Each row comes from the steps of one walk. Every step used is in the known rows, and no mark comes twice. Write the walk behind each row, first mark first.
Known rows:
zeva/tepa/tanel/didu/zega: -47  39 -21   5  30   8  18  26 -17 -24   0 -29 -41   2  28 -32 -70   1 -18  10  18   0  19 -13 -11  13  -9 -26   4 -28 -50
didu/tanel: -27 -24   7   6  29  -6  24  -4   0 -17   6  -9  -3  14  -2   1  -8   2   4   1  -7   8   8  10  16  16 -20  14 -19 -12  -2
tepa/zeva:   4   4 -11   4   4   9   7   0  -1  26  -1  25   9  -7   2   1 -54  10   0 -25  -8   0 -14   4  -7   3   3  -2 -17   2   7
suna/vavar/buvu:   5  26 -15  20  -3   7   4  -7 -11 -41  -2   2  -9   2  12   3  45  49   7 -11  13  -4   1  -9  26  13  13  13  -4 -39 -21
gegure/tanel: -14   1   8  18   7 -27 -11   5   4  -3  -3 -12   8  -4   0  -3   5   4   3  19  13   3  -7 -12 -11  -5 -21  25  -8  13   1
buvu/vavar:  -4  20  -3  28 -29  14 -11  22   0   3  10  -5 -15  -2  -3  23   2   0  -5  19   0   7   4  -9  -2  16  13   1  -8   0  -9
vavar/buvu/tanel/gegure: -11  41 -13  38  47  13   5  26 -30  -9 -30 -19 -15   8   1  27  31  54 -20   1   6 -42 -15   3  14   2 -13 -24  -6 -20   5
tepa/tanel: -37  -3  -3   0  11  12  10  13  -6  -3  18   4 -17  -7  -3  -1 -20   1  -9   4   6  10  16  13  22   4 -18   0  -7 -16  -8
buvu/vavar/suna:  -4   7  13  26 -31   9   7   4  -5   5   8   3   5  -1 -19  17   6 -10  -1   9   6  11   7  -3  39  37  11  -1 -10 -21  -6
vavar/gegure/tanel/tepa:   2 -31  -7  37  23 -24  -1  11   1  15  -7 -36  12 -19  15  12   3  31  -5 -13  11   3 -26 -24  10  27 -42  44  34   8  -4
suna/tanel/gegure:  23  10  -1  37  10 -18 -25   7 -10   0  -6 -14   5   1 -17   6   8  17   2   1  -5 -24 -18 -24 -12   3 -23   3  15  -4   5
buvu/vavar/gegure/tanel/tepa/zeva:   6  -7 -19  66  -3  -2  -8  31   1  45   4 -13  10 -25  13  38 -45  42 -10 -19   5  12 -36 -30   2  46 -27  42   8  11  -7
suna/tanel/buvu/vavar/gegure:   2   4  -7  71 -18   6 -15  21   2  21 -13 -22 -10  -8 -18  38  17  34 -22   7  -1   9 -18 -23  23  41 -17  28  20 -48 -24
vavar/suna:  -4 -13  16  -1  -1  -5  17 -17  -3  -1   1   8  19   2 -17  -8   5  -9   5  -9   7   5   0   7  43  24   1  -3  -2 -21   2
zega/didu/tanel: -21 -24  13  10  27 -17  28 -39  -5 -23  -5 -12 -11   9 -19  -5 -11   4   4  -1 -18 -14  13  14  25 -14 -11   2 -18 -19 -36
tanel/buvu/vavar:   6  23   3  32 -22  33  -1  19   0   7 -13 -23 -20   1  -5  24  -3  25 -17  15   2  16  -7   2   8  25   9  -2 -19 -44 -21
didu/tanel/tepa:  -6 -48  -2   6  39  -6  26   5  -4 -19  15 -28   1   5  18   6 -31  23   6 -18  -2  16   2   1   7  32 -37  32   4 -13   0
suna/vavar/buvu/tanel: -26  44 -27  34   6  10   3  12 -20 -45 -22   8 -13  -4  21  26  31  53   2  -5  17  -4  12  -8  14 -10  -9  20  -5 -29  -6
didu/tanel/suna: -10  -8  16   7  31  -3  17  -5   0 -11  16 -11  -3  13 -29  -9 -18  -5 -14  -1 -26 -10  -1  18   2  48 -12   2 -14  -9  -1
suna/vavar/gegure/tanel/didu:   4   8  -6  46 -16 -22  15   6  -1 -11 -31 -57  15 -21  13  -6  25  35  15  -3   2  -3 -27 -28   7  18 -18  51  10 -14 -46
suna/vavar:   8  15 -10  13 -33   6  -7  -9  -3 -28  -6   4  -2  -8  10   4  12  14  17  -8   6   9   6 -12   1   1  10  17  -7 -18  -6
vavar/buvu:  -8  13  -4   6  28   3  12   1  -8 -15   3   1 -10  11   2   0  31  34  -9  -2   7 -16  -5   1  25  14   3  -4   6 -24 -15
vavar/buvu/tanel: -34  31 -14  20  37   8  11  22 -17 -17 -17   4 -14   6  13  24  24  39 -14   6  12 -16   3   4  12 -10 -19  -4   3 -12   1
zega/didu/tanel/tepa/zeva:   3 -41  -9  10  38  -2  35 -32  -6  -5   7  -7   1  -5   3   1 -87  33   7 -44 -19  -3  -8   8  11   1 -26  15 -13 -17 -28
suna/tanel/mitot:  23  -9 -18  16  -4 -28   2  -2   3   5  17 -19  12  23   8   0  13  -4   2  14 -11   1  -4 -21 -35 -16 -33  29   6  26   3
gegure/tanel/buvu/vavar/suna: -12  10  23  51 -16   0   8   6   4   6 -18 -25   8  -2 -19  13   7  17 -12  24  21  23 -13  -4  38  40 -12  21 -31 -53 -18
vavar/gegure/tanel: -16  -8   2  37  13 -29  -3   2   3  21 -15 -16  13 -11  -6   7  26  11  -7   4   7  -6 -18 -14  15  15 -23  28  10   7 -10
zeva/tepa:   2  28 -22   1  -5  -9 -11   0   3  -9  -6  11  -7   5  27   4 -35 -15 -10   6  15  18  15 -19 -21   6   3  -4   6  -1 -21
zeva/tepa/tanel: -37  28 -25   2   3   1   5  11  -3  -9  12  17 -21  -4  24  -1 -55 -15 -17  10  21  29  30  -8   3  11 -16  -6  -5 -15 -28
suna/tanel:   1  -5  -4  20  -3 -26 -21   4   2  -6   8   8   3  -1  -7   4   2   2   8   6   3   4  -2 -22 -14  -7 -28  26  19   5   4
zega/didu:   5   0   4   5  -2  -9   4 -38  -3  -7 -12  -4  -9  -5 -16  -3  -1   3  -1  -2  -9 -20   4   6  11 -32   8 -15  -1  -8 -34

Which walk is each row?
-26 -14  23  40   6  22  39   0  -4 -11  -5 -24  -1  14 -25  17  -8  15  -9   5   1  25   6  15  65  64  -8   9 -39 -78 -24
didu/tanel/buvu/vavar/suna
-13  48 -26  31   4  14  32  29 -17 -46 -31 -39  -8  -3  30  11  21  64   9  -5   6 -11  -5  -9   3  -7 -16  21  -3 -33 -38
suna/vavar/buvu/tanel/didu
  0   9  12  35  18 -23  -8  -2   4  22  -6 -19  12 -11 -33  -2  17   5 -24   6 -12 -19 -28  -4   6  44 -14  15  16  10  -7
vavar/gegure/tanel/suna
-34  36 -28  53 -10  35   7  31  -4  16 -12 -12 -38  -7  11  33 -36  16 -46  15  18  37  14 -10  43  60  -7  -6  -4 -65 -55
zeva/tepa/tanel/buvu/vavar/gegure
  8  48   1  39   9 -15 -10  -8  -5 -38   1 -13  -1  -2 -14  -8  37  46  -6   7   8 -15 -16 -14   0  36   1  24  -8 -20 -21
gegure/tanel/suna/vavar/buvu
-10  15 -35  24  51  18  21  34 -16   9  -7   7  -2  -9  32  27 -52  68 -14 -37  12  -5 -18  -3  -3   8 -37  12   7  -8  10
vavar/buvu/tanel/tepa/zeva
-14  41 -24  21  13   8  -5  16 -17  -3  -6  -7 -23   1  14   4 -46  -1 -23   6  15   0  13  -8   3  21 -10 -29 -10 -26 -25
zeva/tepa/tanel/gegure
  8 -27 -19  39  28 -15   2   8  -1  40  -5  -9  25 -25  14  13 -50  40  -7 -36   5   3 -42 -18   5  30 -41  39  18  10   1
vavar/gegure/tanel/tepa/zeva
-20  -4   9  42   5  25  21  16  -2 -12  -4 -31 -19  12  -7  24 -15  24 -13  11  -5  21   4   9  22  44  -7  12 -39 -56 -24
didu/tanel/buvu/vavar
 -8  12   8   2  23   6  16  14 -15 -13 -12 -46 -18   4   3 -31 -14  19  -1  -1  -4 -30  -9  -6 -15   7   9 -19   7 -13 -21
tanel/didu/zega
  6 -15 -12  30  11 -31  17  -4   4  29  -8 -37  19  16   7   2  40   5 -14  16  -8  -8 -19 -11  -3   6 -27  30  -4  30 -11
vavar/gegure/tanel/mitot
 -4 -46   1  10  35 -15  30 -30  -8 -28   7 -31  -9   2   1   1 -34  24   5 -22 -10  -4   5   7  16   0 -30  18   4 -18 -31
zega/didu/tanel/tepa
-10   7   5  21  21 -21   0  20 -13 -21  -4 -39 -14   1  -3 -29 -13  21   7   1  -2 -27 -12 -29 -27  -2 -20   6  30  -8 -18
suna/tanel/didu/zega
  6  16  -1  52 -26   8 -21  26   3   0  -5 -17 -13  -1 -11  27  -4  25 -10  17   6  18  -9 -20  -7  17 -18  25  -1 -40 -17
suna/tanel/buvu/vavar
  0   7  11  14   7 -25  19  17   2  -4 -15 -60  10  -7  11 -20  -4  13   8  15   2  -5 -24 -14 -25  -5 -27  27  -5   9 -29
gegure/tanel/didu
 23 -15 -20   5  14  13   7   9  -2  23  11   4  11 -15  21   7 -76  27   0 -45  -2   8 -22  -4 -14  15 -17  14   5   3   9
tanel/tepa/zeva
 10 -14 -20  50  -9 -21 -10  -1  -1 -12 -12 -32  14 -26  26  15  16  45   9 -22  18  13 -19 -35  12  28 -31  62  25  -8  -9
suna/vavar/gegure/tanel/tepa
  2   9   0  50 -16  32   3  16  -2  26 -23 -27 -14  -6 -14  35  19  32 -29   3  -6   8 -17  -1  40  46  10   2   2 -53 -30
tanel/buvu/vavar/gegure
-14  49 -33  31 -18  12  -6  -5  -7 -12   3  15 -17 -15  -1   6 -32  -2 -31 -10   5  16  19 -12  22  61   3   3  13 -34 -42
zeva/tepa/tanel/suna/vavar/gegure
-23  15  16  20  29 -21   6  19 -11 -15 -16 -56 -10  -1   6 -33  -7  23   4  17   7 -27 -20 -18 -27   1 -13   5   0   1 -22
gegure/tanel/didu/zega
-17  21 -11   9   8   8  30  35  -8  -5 -29 -43  -1  -7  20   9 -23  15   1   6  -4  -7  -8  -1 -23 -20 -30   6  -1   4 -15
buvu/tanel/didu
 -5   6  12  22  18  -8  -1   3   6   0 -27 -30   3  -4  -1  -4  -1  25  -8  13  15  12 -20  -1  -2   3 -24  21 -20 -34 -12
gegure/tanel/buvu
 -5   7 -10  46 -24  13  -4  19  -3  24  -1  -7  -9  -7 -10  33  23   9 -15   6  -5   0  -6 -14  29  38  11   3  12  -4 -17
buvu/vavar/gegure
-23  33 -24   1   4   6  31  26  -5 -12   2 -31 -18  -1  34 -19 -66  -6 -12   7  14  22  14  -9  -7  14 -22  -2   0 -19 -57
zeva/tepa/tanel/didu
 13   0  -4  17  -3 -23  11  19   1  -7  -2 -41   7  -4   1 -14 -10  14  12   3  -9  -5 -19 -25 -26  -5 -34  32  23   2 -25
suna/tanel/didu
-11  -9   8  42  22  -8   5   0   3  20 -36 -33   7 -11  -6   7  21  34 -21   2   7   4 -30  -3  29  25 -26  26  -1 -38 -21
vavar/gegure/tanel/buvu
-10  34  -2  11  10   8  -7  19  -3   5  -7   0  -3  -7 -17  15 -19  -3 -24   8 -12 -14  -1  10 -23   5 -12  -8   0  16  18
buvu/tanel/suna
 -4  -9  21   7  29 -12  23 -42  -3 -20   6 -16 -10  10 -48 -13 -20  -4 -15  -2 -34 -26   4  23  12  15  -2 -11 -14 -15 -34
zega/didu/tanel/suna
 -8  60 -28  13 -22  12 -12  -1  -4 -30  14  17 -22 -12   8  -6 -54  -9 -19   2  10  24  26 -10  -9  39   4   0  -7 -29 -33
zeva/tepa/tanel/suna/vavar
 -1  26  10  61 -14  -9 -21  20   5  29   3 -24  -2 -11 -34  22  18   6 -31  23 -12 -14 -23 -17   4  58  -1  16   5  11 -16
buvu/vavar/gegure/tanel/suna
-15  23 -44  -2   2  -3  23   4  -2   3  16  -8 -16  24  36  -4 -42 -23 -24  18   9  28  29  -4 -18   0 -21  -5 -17   8 -28
zeva/tepa/tanel/mitot
-25   4  -1  -2  10  14  42  26  -7  -3   9 -43 -13  -7   6 -17 -30  10  -3   2  -2   2   2   8   9   7 -25   0  -6 -20 -37
tepa/tanel/didu
 27 -22 -24  24  12 -14 -11  13   1  18  19  12  15 -18  14   9 -75  30   8 -39   2  12 -23 -26 -26   9 -47  40  26   8  17
suna/tanel/tepa/zeva
 -1 -30  -3   4  22 -21  48 -47  -5 -17   4 -35  -6  37  -5  -9   0  -2  -2   9 -29 -14  12  16   4 -24 -16   4 -30   2 -37
zega/didu/tanel/mitot
  3   3 -16  28 -27   4  -2 -11  -5  -9 -17   1   5 -15   4  15  32  21   5 -22   0   3  -1 -13  31  23   8  23  14 -24 -16
suna/vavar/gegure
